Each row comes from the steps of one walk. Every step used is in the known rows, and no mark comes twice. Write the walk behind each row, first mark first.
In the rows, 128 means zero.
Known rows
zelu/gitekig/bivok/tuval: [118 147 131 146 151 149 133 131 119  66 103 204 216 122  25 121 173]
ligogi/tuval/bivok/zelu: [118 134 128 142 150 107 131 111 116 106 113  96 117 103 240 135 131]
ligogi/nebubu/zelu/gitekig: [142 110 133 137 131 118 100 148 155 135 131 116  92 149 113 136  83]
paze/gitekig/bivok/zelu: [115 134 113 127  95 135 164 130 129 112 114 101 195  95 162 144 138]
nebubu/zelu/tuval/bivok: [102 120 111 105 162 110 151 136 173 156 173  77  96 143 129 130 136]
nebubu/zelu/gitekig/bivok/tuval/ligogi: [133 140 119 123 106 146 146 128  99 145 122 176 170 140 105 135 166]
paze/gitekig: [117 101 127 128 129 120 126 138 167 150 146  88 131 100 101 123 125]
nebubu/zelu/gitekig/bivok: [126 122 112 121 129 127 122 130 142  96 168 110 182 131 118 154 150]
gitekig/bivok/zelu/tuval: [102 155 114 126 133 118 165 132 145  47 119 104 161 111 109 132 162]
bivok/zelu: [115 116 123 130  97  68 145 111 176  98 116  60 101  99 172 139 140]
ligogi/zelu/gitekig/bivok/tuval: [144 151 150 121 147 163 120 102  87 100 186 213 223 137  88 138 157]
nebubu/zelu: [126 112 112 114 113  75 113 118 184 138 178  40  98 118 176 142 125]
ligogi/nebubu/zelu/tuval: [122 130 127 130 150 106 114 161 163 136 144  85  54 149 109 119  84]
tuval/ligogi/nebubu: [155 124 136 144 113 137  79 124 110 145 103 123  64 128 158  91  66]
zelu/gitekig: [122  93 133 137 152 120 108 128 169  80 139 141 135 116  23 124 145]
ligogi/nebubu/zelu/gitekig/bivok/tuval: [136 155 128 141 128 146 123 150 110 126  99 169 162 153 111 134 107]
nebubu/zelu/tuval: [107 116 116 109 145  85 138 144 185 131 175  62  78 132  84 130 147]
paze/tuval/ligogi/nebubu/zelu/gitekig: [129 108 149 115 124 154 118 166  98 191  95 141  54 155  54 132 110]

Which walk is each row?
[148 147 136 136  95 117 127 130 104 195  87 146  83 148 175 101 104]
bivok/tuval/ligogi/nebubu/zelu
[139 161 122 131  88 170 152 149  68 201  92 163 168 138 171 117 106]
paze/gitekig/bivok/tuval/ligogi/nebubu/zelu
[145 130 139 140 106 135 136 137  95 193  82 196 101 155 102 107 119]
bivok/tuval/ligogi/nebubu/zelu/gitekig
[ 87 106 140 110 149 134 175 139 135 147  90 133 120 123  64 158 163]
paze/tuval/bivok/zelu/gitekig
[117  94 127 136 111  93 158 120 166  90 105 119 129 109  86 147 161]
bivok/zelu/gitekig
[155 176 137 119 110 161 117  94  64 130 145 179 194 131 180 114 149]
gitekig/bivok/tuval/ligogi/zelu
[132 128 142 102 184 143 126 104 130 137 214 132 118 142 122 124 127]
ligogi/zelu/tuval/bivok
[111 103 122 131 131 123 165 109 156 119 113 136 150 117 140 147 143]
tuval/bivok/zelu/gitekig
[123 128 125 138 150 155 107 129 133  44 132 151 193 113  50 129 149]
zelu/gitekig/bivok
[113 120 120 122 118 103 153 100 166 132 108  78 125 109 213 139 131]
tuval/bivok/zelu
[159 122 128 129  98 121  91 126 113 179 119  90  54 140 210 111  67]
tuval/ligogi/nebubu/zelu
[125 137 130 145 183 127  90 117 113 107 142 108 115 106 198 114 118]
ligogi/tuval/bivok
[165 127 143 114 118 181  99  90  62 126 183 185 173 137 132 123 137]
tuval/ligogi/zelu/gitekig/bivok
[125 163 122 138 108 151 152 138  90  80  79 135 121 128 141 110 121]
gitekig/bivok/zelu/tuval/ligogi/nebubu
[155 108 133 132 103 144 104 134 109 172 111 138  67 149 140 116  84]
tuval/ligogi/nebubu/zelu/gitekig
